Known rows, with every way that one mark hangs from another
{movig {noda bugog {lifiv numo}}}: [ 42  30   2   3 -10  18  -9 -23   2  -1  -2  17 -33  12  20 -20 -13   9
   7 -27  -5   4   9  19  -5 -25  53   2 -12   6   5 -27  16  10 -11   9
  14   5  -3  12  25 -48  -8 -29 -15  23  -6 -17  -6 -18 -37 -40 -13   4]
{movig {noda bugog {lifiv {numo {nimege {dekod ralat}}}}}}: [ 39  28  10   3  -9  12  -9 -26   8   4  -8  10 -37   4   8 -19  -8   9
  10 -34  -2   3   5  26  -1 -33  50  26 -30  11  16 -37  16   2  -8   4
   9  10 -11  19  29 -50  -5 -30 -23  15  -7 -15   5 -16 -43 -44 -17   4]
{noda {lifiv numo} movig}: [  4  50  -3  17  -5  23 -23 -58 -14  -7   5  23 -36  31  27  -8 -14  28
  20 -54   1  15  -6  21 -12   4  33 -14   8  11  10 -39  -5 -12 -22  -9
  12   1   2  17   7 -69  -3 -14   3 -27   2 -11  -8 -27 -11 -49  -3  20]
{bonek {ralat {dekod {nimege {numo lifiv}}} veval}}: [  6  -7  -6  -8   1  -3 -22  -9  43   8 -22 -19  13 -53  -5  19   9  16
  -6   6  35  12  10  34  22 -11  -2  16 -50 -29  14   0 -21 -15  -4 -19
 -14   1   4  18 -14 -36   7  31 -18  29 -38  27  41  12  -5  -7  -4  14]
{movig {noda lifiv}}: [ 31  23   5  15 -10   3  -8 -14  -3 -11  -1  -3  -7   2  14 -23 -21   2
   2 -11 -11  -2   4   7   1 -12  27 -13  12  11   7 -17  19  -7  -4  26
   3  -1 -11   0  23 -30  -4 -15 -12  25   3 -11 -16   5 -33 -19 -18   0]
{dekod {nimege {numo lifiv}} {ralat bonek veval}}: [ -3  -4   6  -8  13 -34  -1  -9  30   5 -32 -22  -6 -73  14  -3  11  18
  15 -23  26  25  30  37   2 -19 -18  53 -70  -4  22 -12  15 -32  10 -25
 -16  17 -13  41   0   1  26  37 -30 -22 -30  17  85  16 -44 -15  -2  29]
{movig noda}: [ 19   7   9   0  -7  -4   5   3   2  -6  -5   0  -5 -10   5 -19 -11  -2
  -5   9 -11   3   8   0  -2 -16  13  -2   2  10   7  -3  20   4   3  22
   1  -1  -4 -13  17 -19  -2 -19  -5  32   1  -8 -14   9 -20  -5 -22  -2]
{nimege {dekod {ralat bonek veval}} {numo {lifiv noda}}}: [  0 -13  18 -18   7 -19  18 -25  24  -2 -19 -18 -36 -42   1   7  15  -5
   6 -49  18   8 -15  38 -14 -13   4  57 -59  18  18 -17 -19 -16  -3 -31
   2  16   1  27  15 -46  22 -20 -52  11 -23 -19  34  -3 -45 -28 -11  -2]
{muveb bonek bugi}: [  5  34 -26  31   6 -26  20   2 -38 -19  -2  12 -26 -45  13 -28   4 -25
  -7  12  -5  44  23  -9   3  20  28   3  25   6 -29   6  18 -24  11  -7
   6   0 -17 -32  31 -17  -5  16  30  20   9  23 -16  -4  26 -60   5 -13]
{noda bugog {lifiv {numo {nimege {dekod ralat}}}} movig}: [ 16  53  -6   7 -10  28 -17 -75   4   9 -10  32 -61  36  16 -13 -12  30
  27 -68   7   1 -10  45  -3 -12  64  26 -32  11  21 -67 -10  -4 -18 -33
  14  19  -4  43  22 -78  -7 -13 -16 -33 -12 -13  28 -52 -29 -64  -6  17]
{bonek {ralat {dekod nimege} veval}}: [  8   0  -9  -2   4  -2 -25   0  40  12 -22 -14  13 -44  -4  29   8  17
   1  11  26  32  13  32  26 -14  -4  14 -43 -42  14   4 -15 -15  -5 -17
 -18  -1   0  14 -24 -34   3  40  -4  30 -35  27  44  15   8  -4  -5  14]
{nimege {dekod ralat} {numo lifiv}}: [-10 -22  19 -17  -3  -8   4 -27  19  -4 -12 -10 -29 -28   1  -8  17  -3
  -7 -19  27 -26 -29  34 -15 -13  -5  57 -54  37  11 -18 -20  -6   2 -23
   7   7  21  22  18 -14  14 -35 -64 -16 -29 -18   4  -3 -44 -34 -16   8]
{nimege {dekod ralat} numo}: [-10 -19   3 -23   3  -5   7 -18  15   0 -16   1 -40 -13  13  -4  21   0
  -1  -3  13   7 -31  35 -11 -12  -6  63 -47  15   9  -2  -7  -1  -1 -32
   4  -7  34  14   1 -14   8 -32 -54 -22 -36 -28  10  -3 -30 -35 -24   3]
{lifiv {noda bugog movig} {numo {nimege {dekod ralat}}}}: [  1  37  27 -18   4  16  13 -39  20  15  -8  44 -58  15 -18  12  15   4
  16 -80   4  32   2  26 -11 -15  31  70 -61   2  32 -47 -22  10 -12 -28
  31  22  -9  16   9 -90   8 -30  13   5   2 -20  19 -40  -3 -53  -4  -3]
{muveb {bonek {ralat {dekod nimege} veval}} bugi}: [ 12  35 -33  30   9 -28   2   1 -10 -11 -16   1 -17 -77   8  -7  10 -14
  -8  20  11  66  32  14  20   8  24  12  -7 -21 -19  12  10 -35   8 -21
  -7  -1 -16 -23  15 -41  -4  43  26  43 -15  41  14   6  30 -65   3  -3]
{bugog {noda {lifiv {numo nimege}} movig}}: [ -9  24  10 -18  -3  -4  -5 -41  -8  -3  13  33 -17   2   9  20  -6  17
  -1 -47  -6  -3 -32 -22   3   2  20   2 -13  16  21 -65   8 -24 -25  -3
   7   3 -13  19   9 -50 -10  11   2 -35   1   1   0 -11 -10 -33 -13  -2]
{nimege dekod {numo {lifiv noda}}}: [ -6 -12  15 -18  -6   1  21 -25  22  -5  -2   4 -38 -14  -5  -8  14 -16
  -9 -35  18 -24 -31  23 -14  -3   9  40 -44  31   8 -14 -38  -1  -2 -17
  22   6  19   5  16 -38  16 -45 -57   8 -21 -21  -9 -15 -37 -25 -14  -9]
{veval {ralat bonek {dekod {nimege {numo {lifiv noda}}}}}}: [  6  -7 -23 -13 -26 -36  -6 -25  29   7 -24 -16 -25 -68  -6  -7  -2   4
  15 -44  23  43 -12  29  -3 -36  -5  22 -52  -2  32   0 -15 -30  -3 -25
 -13  27 -12  -5  13 -35   8  17  -6   6 -13   1  40  12  -6 -22  25  -8]
{numo nimege}: [  4  -2   1   0  -7  -4   8   0   2  13 -11  -7   9  -3 -32 -11  -2   1
  -1 -11   0 -13  16  -9  13   6   0  14 -15   3  17 -16  -8  -1  11   6
  -7   5 -32   1   8  -2   8   3   8  -8  21  18  16  -6   3  13   2 -20]
{muveb {bonek {ralat {dekod nimege} veval}} {bugi siba}}: [ 11  33 -38  43  19 -16  15   1 -21  -3 -13 -14  -9 -64  16   2   3 -11
  -1  21   8  40  25   4  26  21  23  13  -9 -11  -7   9  21 -58   0 -29
  -5  -2 -26 -30  15 -38 -11  34  30  38 -37  43  12  -1  27 -82 -13  -8]
{noda lifiv}: [ 16  22  -4  19  -4   8 -18 -23  -7  -6   6  -5  -3  17  12  -6 -11   5
  13 -29   0  -7  -6   7   4   5  19 -18  13   2  -2 -22  -1 -17 -10   4
   2   0 -10  17   8 -20  -2   7 -10  -9   3  -5  -5  -4 -18 -21   6   7]
{veval ralat}: [ -1 -15 -14  -8 -35  -9 -19 -11  -5  15  -2   3  -9 -19 -11  -5   1   4
  -7 -19  12  15 -18   7 -16 -22  -8  15 -15   2   8  -8   7  -2   6 -14
 -11   9   6  -8  10  -8  -4  11   2 -15 -13 -21   1  11  23  -4   8   5]
{muveb bugi}: [  8  13 -14  15   2  -2  13   7 -24  -9  -2  -5 -13 -14   7 -10   6 -19
   2  17  -2  10  15  -7  -2   6  13   0  14  -6 -14  -1  11 -15   7   0
  -3   2  -3 -11  15 -10  -7  -2  14  13   2  16 -12   0   9 -33   2  -3]
{ralat bonek {dekod nimege} veval}: [ 27  19 -37   8  21 -39  -2  -2  47   3 -40 -30 -18 -76  14  28  -1  12
  45 -25   5  87  33  41  24 -18  17  -9 -56 -46  35  20   2 -43 -19 -28
 -43  16 -37  15 -12 -36  12  56   7  42  -8  38  98   9 -15   0  17  -1]
{ralat dekod veval}: [ 25   7 -16   6  18 -14 -18  -2  39  -4 -24 -14 -13 -43  -4  40   7   0
  31 -24   5  54  14  37  13   3  19  -9 -40 -45  25   8   6 -14 -19 -12
 -31  -2 -14   5  -2 -28   3  41   1  48 -13  11  54  10  11  -8   4  15]
{bonek {ralat dekod veval}}: [ 14  -6  -7  -6   4   2 -23  -3  30   9 -19 -18  14 -33  -7  33   5  14
  -3   9  20  27   6  28  22 -12   1   4 -29 -40  11   7 -15  -7 -10 -18
 -20  -1   1  12 -17 -44  -2  31   1  39 -26  20  30  13  14  -3  -5   6]
{ralat bonek {dekod {nimege numo}} veval}: [ 26  12 -42  -4  19 -37   6  -7  48   0 -44 -25 -29 -78  18  20   3  14
  41 -26   7  85  28  45  22 -13  18  -2 -61 -45  35  25  -1 -35 -17 -33
 -38  11 -23  16 -10 -37  15  43  -7  36 -16  31  98   5 -23  -6  12  -3]
{ralat bonek {dekod {nimege {numo {lifiv noda}}}} veval}: [ 24  16 -26  -4  21 -38   9 -10  55  -3 -40 -27 -26 -84  10  20   3   7
  39 -46  11  75  30  44  19 -11  16   2 -68 -35  38  15  -9 -38 -17 -28
 -30  19 -32  17  -1 -47  20  42  -8  47 -12  30  96   4 -28  -8  17  -4]

Rows
[ 15  50 -19  11 -13  26 -15 -69   1  -3  -3  27 -47  41  29 -20 -29  21
  23 -41  -3 -15 -22  40   3   1  62 -10   3   7   7 -53  -7  -7 -12 -25
  11  16   7  34  25 -56 -14   7 -23 -18 -21 -15  23 -44 -29 -45  -6  19]
{noda bugog lifiv movig}
[ -9  35  29 -12  11  15   6 -24   5  -3   7  40 -37  14  -1  15  12   4
   9 -66  -2  43   9   7 -21   0  11  28 -23  -2  16 -21 -15   8 -19  -9
  34   8   2  -5  -6 -79   7 -29  28  12   6 -21 -12 -21  10 -40   0   5]
{lifiv {noda movig} numo}
[-21   7  28 -16   4 -15  -3 -28  37  -1 -20  10 -16 -40  10 -16  11   9
   7 -24  30 -12   3  41  -2 -13 -15  76 -70  15  21 -35   3 -17  15 -19
  18  15  14  33  11   3  20  17 -39 -34 -43  -2  49   5 -43 -43 -11  39]
{dekod {nimege {numo {lifiv {noda bugog movig}}}} ralat}
[-13  12   4 -11  -6   0  11 -25  32   0  -9  22 -24 -25  11 -23   1   2
   0 -19  21 -19   0  25   2   2   4  37 -52  12  12 -24 -17  -7  10 -14
  22  11  14  15   8  -8  18   3 -39 -18 -36   4  33 -13 -36 -22  -8  17]
{dekod {nimege {numo {lifiv {noda bugog movig}}}}}
[  6  35 -31  46  16 -14  33   3 -48 -11   1  -4 -18 -34  18 -18  -2 -22
  -2  14 -10  18  17 -20   8  32  24   3  21  17 -18   7  31 -47   4 -15
   7  -2 -25 -39  31 -13 -13   4  33  18 -11  24 -18 -13  23 -78  -8 -17]
{muveb bonek {bugi siba}}
[ -6  -2   8 -20  -8   8  22 -40  26  -2  -6  14 -52  -6   1 -13   6 -11
  -4 -39  17 -26 -37  33 -14  -1  22  43 -48  31  12 -25 -39   4  -3 -26
  24  12  25  12  22 -49  12 -44 -62   5 -28 -26   0 -27 -39 -31 -19  -8]
{nimege dekod {numo {lifiv {noda bugog movig}}}}
[  4  26 -30  39  10  -4  26   3 -45  -4   0  -9  -3 -39  14 -14  -2 -11
 -17  32   2  12  15 -17  18  23  18  10  20  11 -23   7  18 -46   8 -21
   8   0 -17 -37  20 -31 -18   5  31  22 -21  31 -25  -9  27 -78 -12 -21]
{muveb {bonek ralat} {bugi siba}}
[  8  -8 -37 -14 -28 -34 -11 -21  21  10 -27 -12 -28 -61   3 -10   0  11
  17 -25  18  55 -14  30   0 -37  -5  17 -45 -10  28  12  -4 -27  -4 -31
 -21  18  -5  -5   6 -24   3  19  -4  -5 -19   2  42  13   0 -18  20  -7]
{veval {ralat bonek {dekod {nimege numo}}}}
[ -7  35  27 -10   5  12  14 -28   9   9  -1  35 -43  13 -22  12  14   1
  10 -75  -1  40   5   8 -13  -2  15  48 -41   5  30 -36 -28   2 -13 -12
  27  11 -17  -3  -2 -89  13 -34  21   9  16 -14  -3 -29   7 -38  -4 -11]
{lifiv {noda movig} {numo {nimege dekod}}}
[ -3  20  30   0  -7   5   7 -36  18  -5   6   5 -11  -7 -15  -5 -14 -10
   0 -56  14 -42  -4  15  -6   1  20   8 -20  26  11 -43 -28  -4   2   1
  24  31 -14  14  32 -38   8  -1 -15  22   1   0   2 -18 -23 -19   6   7]
{numo {lifiv {noda bugog movig}}}
[ -2  -3  -4 -12  16 -35   0  -3  27   8 -34 -15 -12 -62  22   3  14  19
  19 -10  15  48  30  38   5 -17 -18  55 -65 -18  21  -1  22 -27   8 -33
 -19   8  -4  37 -10   2  22  37 -25 -25 -34  10  89  15 -35 -15  -5  25]
{dekod {nimege numo} {ralat bonek veval}}
[  5  -1  -1   5  11 -19  -1  -8  15   6 -19 -19 -25 -28   4  21  11   0
  17 -17   4  42  -9  31  -5 -28   3  37 -35  -4  14  -4   2 -24  -8 -30
 -21  10 -11  23  -6 -27   6   8 -20   7 -11  -7  41   6 -19 -13 -10   3]
{nimege {dekod {ralat bonek veval}}}
[-19  -6  15 -14   8 -20  -6  -5  27   1 -20   3  -8 -40  16 -10  18  12
   6   6  23   9   7  29   3 -13 -31  69 -60   1  15 -10  16 -12  14 -16
   6  -3  18  23  -7  26  17  18 -33 -43 -41   0  45  16 -30 -31 -12  34]
{dekod {nimege numo} ralat}
[  8  29 -28  25   4 -25   7  -4 -20 -17 -11  -2 -14 -61   8 -15   4 -15
 -14  24  10  51  18   4  18   6  20   8  12  -6 -25  14   2 -29   5 -16
   5   0 -10 -30  22 -41 -11  22  31  39  -4  36 -14   4  29 -67   7 -16]
{muveb {bonek {ralat dekod}} bugi}
[  0  18  31  -1 -12   0  15 -36  18   6  -7  -1  -3  -9 -45 -15 -16  -7
  -2 -67  13 -53  11   4   5   7  21  22 -33  29  29 -60 -35  -6  12   6
  15  36 -46  15  42 -41  17   1  -5  14  23  18  18 -23 -20  -6   7 -13]
{numo {lifiv {noda bugog movig}} nimege}
[ -9  25   9 -18  -1  -3  -8 -40  -7  -8  17  36 -20   3  19  23  -6  16
   0 -43  -6   2 -39 -18  -1  -1  20  -2  -6  12  15 -60  14 -25 -29  -5
   9   2  -1  17   7 -50 -12  11  -1 -31  -7  -6  -8  -9 -11 -39 -14   6]
{bugog {noda {lifiv numo} movig}}
[  9  -4 -36  -6 -27 -36 -15 -16  22  11 -24 -16 -23 -62  -1  -4  -4  10
  18 -25  17  57 -11  28   1 -42  -5  12 -42 -11  29   8  -1 -32  -6 -26
 -25  21 -14  -5   4 -23   0  27   6  -1  -9   5  43  15   4 -15  23  -4]
{veval {ralat bonek {dekod nimege}}}
[  3 -18  -9 -21   9 -17  11 -16  16   4 -25  -9 -43 -29  17   6  20   5
   9 -14   7  33 -17  39 -11 -16   5  53 -49   2  13   2  -1  -9  -5 -43
 -13   0  17  24   0 -30  12 -20 -48  -8 -32 -21  41  -4 -34 -23 -21  -2]
{nimege {dekod {ralat bonek veval}} numo}
[  8  29 -32  39  13 -12  22  -3 -31  -9  -8 -15  -8 -50  15  -7   0 -12
  -7  29   4  25  12  -4  25  17  19   8   9   6 -12  12  13 -52   0 -24
   3   1 -19 -38  21 -38 -17   9  34  36 -24  38 -15  -5  26 -87  -8 -20]
{muveb {bonek {ralat dekod}} {bugi siba}}
[ -1  -4  19  13 -16  -7   8 -18  13  12  -7 -24   5 -20 -47 -13  -4  -8
  -7 -38  22 -52   2   1   6  -6   7  20 -39  38  21 -42 -37 -18  10   8
  -4  24 -48  13  28 -16  18 -11 -24   3  25  26   6  -9 -25   5   3 -17]
{numo lifiv {nimege dekod}}
[  7  -7 -12 -10   3  -2 -20  -4  41  10 -24 -11   7 -44   2  23  11  17
  -3  13  27  29  12  35  24 -13  -4  19 -47 -40  13   7 -16 -10  -5 -23
 -16  -5  10  13 -23 -36   4  32 -13  27 -41  23  44  14   1  -6  -9  12]
{bonek {ralat {dekod {nimege numo}} veval}}
[  7   7   8  -5   3  -2   3  -6  -1  17 -11   1 -24 -10 -13   6  20  15
   8 -40   8  36  18   4  -5 -23   7  41 -44   5  19 -12 -11  -1 -11 -15
  -1  10 -24  10  -6 -39   9 -31  13 -15  22   8  13 -14  -6 -23   7 -14]
{lifiv {numo {nimege {dekod {ralat bonek}}}}}
[ -4  -2  13 -26  -6   8  18 -35  15  -8  -2  12 -26  -5   3 -19   1  -3
  -8 -35  14 -36 -10  19 -10  12  16  21 -26  23   7 -22 -26  12   3 -13
  25  12  20  11  27 -31  13 -28 -37   1 -19 -15   2 -22 -30 -22  -6  -2]
{nimege {numo {lifiv {noda bugog movig}}}}
[  7   5  33  -4 -10  -2  16 -19  18  11  -5 -10   8 -13 -51 -11  -8 -15
  -5 -62  15 -56  16  -3   9   3  17  24 -39  24  23 -50 -34  -4  14  12
  15  35 -53  15  39 -27  17   1  -5  20  26  20  15 -18 -21   0  15 -18]
{numo {lifiv {noda bugog}} nimege}
[  7  -9 -31 -12 -29 -34 -12 -24  25   9 -25 -18 -23 -69  -2 -11  -3  10
  13 -33  25  39 -12  29  -2 -37  -4  16 -52   1  30   4 -10 -30  -2 -27
 -20  25 -11  -2  14 -25   5  17  -9  -4 -14   5  43  12  -6 -17  24  -5]
{veval {ralat bonek {dekod {nimege {numo lifiv}}}}}
